What can hang from each mark
Q_49: Q_553
Q_75: Q_349 Q_553 Q_976
Q_553: Q_49 Q_75 Q_655
Q_349: Q_75
Q_976: Q_75 Q_553
Q_655: Q_349 Q_553

Every row comes from one small tree of marks. Brackets hold a mark, then the marks that hang from it, in the order of their numbers. Every link used is in the known rows. Which tree was each row made from?
Known rows
[Q_75 Q_349 [Q_553 Q_655] Q_976]: [ 2.41 -1.94  0.76 -1.47  2.43 -0.65 -4.68  4.80 -0.15 -1.57 -0.95 -2.96
  0.43  0.99 -2.83 -3.78 -2.57 -0.92  0.50]
[Q_976 Q_75 [Q_553 Q_49 [Q_655 Q_349]]]: [-0.49 -0.70  1.97 -2.81  0.00  3.87  1.65 -0.82 -4.86  1.72 -0.11  3.85
 -2.77 -1.79  0.65  0.66  4.47  0.12  0.52]
[Q_655 [Q_349 [Q_75 Q_976]] [Q_553 Q_49]]: [ 1.28 -0.12 -0.51 -1.61  1.20 -0.26  2.78 -2.98 -1.97 -2.99 -0.76 -1.15
  1.33 -1.15  2.06 -1.64 -3.43  2.75 -5.64]
[Q_349 [Q_75 Q_553]]: [-0.31  0.66 -1.43 -1.34  2.62 -2.60  1.61  1.38 -0.01 -0.31 -0.35  2.12
  2.19 -0.67  3.47 -3.18 -1.69  0.95  0.63]
[Q_976 [Q_75 Q_349]]: [-1.26  0.85 -0.75 -0.70 -1.43 -0.12  1.21  3.08 -0.79  0.63 -1.19  2.10
  1.52 -0.54  1.35 -2.41  0.75 -0.45 -0.74]
[Q_349 [Q_75 [Q_553 Q_655] Q_976]]: [ 0.72 -1.30 -1.17 -1.64  3.32 -1.04 -0.84  0.99 -0.62  0.00 -0.32 -0.19
  1.18 -0.40  0.72 -3.53 -2.31  0.48 -0.71]
[Q_655 Q_553]: [ 1.60  0.67  2.05  2.33 -1.23 -1.15  0.89 -0.65 -1.60 -0.80 -1.19  3.27
  1.66  0.91  2.71 -0.57 -3.58  1.97 -5.34]
[Q_553 Q_49 [Q_75 Q_349 Q_976] Q_655]: [ 2.44 -4.38 -2.15 -3.05  1.18  4.86 -0.83 -1.22 -2.07  2.94  0.58 -2.92
 -1.59  0.63 -3.00 -2.29  1.23  0.25  0.38]
[Q_75 Q_349 Q_553]: [ 0.91  0.80  0.31 -0.99  1.47 -2.92 -1.21  5.22  0.78 -2.08 -1.00  0.33
  1.93  0.68  1.14 -3.21 -1.66 -0.19  2.52]
[Q_349 [Q_75 Q_976]]: [-0.69 -0.73 -2.20  0.05  1.77 -2.88  1.07  0.45 -0.02  0.78 -0.67  0.21
  1.68 -0.42  1.36 -4.07 -2.35  1.21 -2.61]
[Q_553 Q_49 Q_655]: [ 1.82 -3.06 -0.21 -0.15  0.21  3.14 -0.29 -1.24 -3.99  4.51  1.19  0.92
 -1.16  0.87 -0.06  1.25  0.84  1.49 -0.46]
[Q_75 Q_349 [Q_553 Q_49 Q_655] Q_976]: [ 2.50 -2.45  0.24 -2.39  2.83  1.48 -3.33  4.54 -1.38 -1.33 -0.47 -3.59
  0.19  1.72 -3.13 -3.72 -1.98 -0.30  2.13]
[Q_49 Q_553]: [-0.30 -0.34  0.24  1.01 -0.52  1.55  0.08 -0.68 -0.25 -1.72  0.47  4.05
  1.03  0.56  3.24 -1.23  0.50  0.66  0.26]
[Q_655 Q_349 [Q_553 Q_49 [Q_75 Q_976]]]: [ 2.25 -1.25 -0.02 -2.26 -0.46  3.96  2.69 -3.74 -1.47 -2.35 -1.25 -0.77
  0.67 -1.16  0.97 -1.80 -1.71  2.32 -5.60]
[Q_49 [Q_553 [Q_655 [Q_349 Q_75]]]]: [ 0.58 -1.44 -0.45 -0.74  0.77  1.60 -1.33 -3.12 -1.11 -1.21  1.53  2.15
 -0.50 -1.12  2.62  0.56  1.09  0.31 -0.49]
[Q_75 [Q_976 [Q_553 Q_49 Q_655]]]: [ 0.88 -2.50  1.72  0.40  0.87  1.30 -1.09  0.60 -2.79  1.68 -0.62  0.83
 -1.68  0.76 -1.83 -2.21  0.07  0.85 -1.66]
[Q_349 Q_75]: [-0.91  0.35 -2.32  0.03  1.42 -3.85  2.12 -0.16 -0.24  1.46 -0.14  2.05
  1.74 -0.77  3.29 -2.43 -1.33  1.39 -1.49]

Write each row's tree
[ 2.34 -4.26 -0.85 -1.19  0.12  4.41 -1.84 -2.48 -1.01  3.69 -0.17 -0.13
 -1.27 -0.73 -1.74 -1.90  0.94 -0.12 -3.06]
[Q_553 [Q_75 Q_976] Q_655]
[ 0.14 -0.77 -1.83 -2.82  2.04 -0.32  1.51 -0.25 -0.16 -1.44 -0.71 -1.14
  1.45 -2.23  1.58 -2.88 -0.98  1.39 -1.82]
[Q_655 [Q_349 [Q_75 [Q_553 Q_49] Q_976]]]
[ 1.01 -1.98  1.36 -1.63  0.94  2.57  1.12 -2.05 -3.39  2.98  0.40  3.57
 -3.14 -0.28  0.39 -0.19  3.58  0.77  1.51]
[Q_976 [Q_553 Q_49 Q_75 Q_655]]
[-0.73  0.44  2.22 -1.38  0.11 -0.86 -0.65  1.89 -3.17  1.02 -0.44  3.61
 -2.37 -1.04  0.18 -0.38  3.14 -1.25  0.96]
[Q_976 [Q_75 Q_349] [Q_553 Q_655]]
[ 1.27 -2.63 -0.79 -1.32  0.52  3.64 -2.30 -1.89 -0.05 -1.36  0.87  0.64
 -0.77  0.19  0.06 -2.00  1.27 -0.69  0.53]
[Q_49 [Q_553 [Q_75 Q_349 Q_976] Q_655]]
[-0.96 -0.48 -1.26 -0.64  2.54 -2.66  1.83  0.29 -1.22  0.46 -0.48  1.01
  0.37 -0.19  1.17 -3.91 -1.14  1.37 -0.97]
[Q_349 [Q_75 [Q_976 [Q_553 Q_49]]]]
[ 0.88 -1.74  0.86 -0.27  1.62 -2.34 -2.34  2.90 -1.82  0.07 -0.59 -1.81
 -1.68  1.18 -2.92 -3.01 -0.52 -0.03  0.09]
[Q_75 Q_349 [Q_976 [Q_553 Q_49 Q_655]]]
[ 1.84  0.08  0.99 -0.47 -0.75  1.01  2.47 -2.60 -2.37 -2.12 -0.78  0.66
  1.03 -0.75  2.54  0.32 -2.26  2.82 -5.31]
[Q_655 Q_349 [Q_553 Q_49]]
[ 0.13 -0.52 -1.54 -2.32  1.85 -1.35  0.83 -0.18  0.44 -1.59 -0.95 -0.84
  1.51 -2.60  1.77 -2.96 -1.20  1.03 -2.56]
[Q_655 [Q_349 [Q_75 Q_553 Q_976]]]
[ 0.46 -1.08  1.37 -1.48  1.78 -0.61  0.79 -1.72 -3.81  1.87  0.67  2.48
 -2.86 -1.18  1.03  0.75  2.43  1.18  0.44]
[Q_976 [Q_553 Q_49 [Q_655 [Q_349 Q_75]]]]
[ 2.28 -3.95 -1.68 -2.50  0.27  6.39  1.01 -3.32 -2.85  4.70  1.10  0.76
 -1.56 -0.04 -0.27 -0.17  2.64  1.02  0.29]
[Q_553 Q_49 Q_75 Q_655]
[ 0.26 -0.64  0.53 -2.52 -0.20  5.70  1.04  1.85 -2.86  1.13 -0.54  3.10
  0.86 -0.29  1.20 -1.27  1.56 -0.09  1.04]
[Q_976 [Q_75 [Q_553 Q_49 Q_655]]]
[-0.61  1.18  0.00 -2.04 -0.23  1.12  0.70  4.56 -0.55 -1.22 -1.43  2.14
  2.01 -0.34  1.47 -3.17  0.48 -0.85  1.36]
[Q_976 [Q_75 Q_349 Q_553]]
[ 0.96 -1.76  0.34 -0.19 -0.07  2.56 -1.79 -2.77 -1.19 -0.99  1.29  2.45
 -0.58 -0.83  2.24  0.93  1.35  0.27 -0.76]
[Q_49 [Q_553 [Q_655 Q_349]]]
[ 1.51 -2.70 -1.70 -2.18  1.46  1.87  0.54 -2.95 -3.51  3.18  1.43 -0.80
 -1.19 -1.31  0.70  1.27  1.03  1.64 -1.11]
[Q_553 Q_49 [Q_655 [Q_349 Q_75]]]
[ 2.62 -3.30  0.81 -2.63  2.13  5.11 -2.04  1.46 -2.11 -0.44 -0.51 -1.93
  0.04  0.17 -2.01 -2.48 -1.05  0.62 -0.43]
[Q_75 [Q_553 Q_49 [Q_655 Q_349]] Q_976]
[ 0.72 -1.85 -2.00 -1.23 -0.02  0.64  0.14  0.91  1.38  0.57 -1.37 -0.99
  0.75 -0.16 -0.92 -4.90 -0.25  0.00 -1.49]
[Q_553 [Q_75 Q_349 Q_976]]
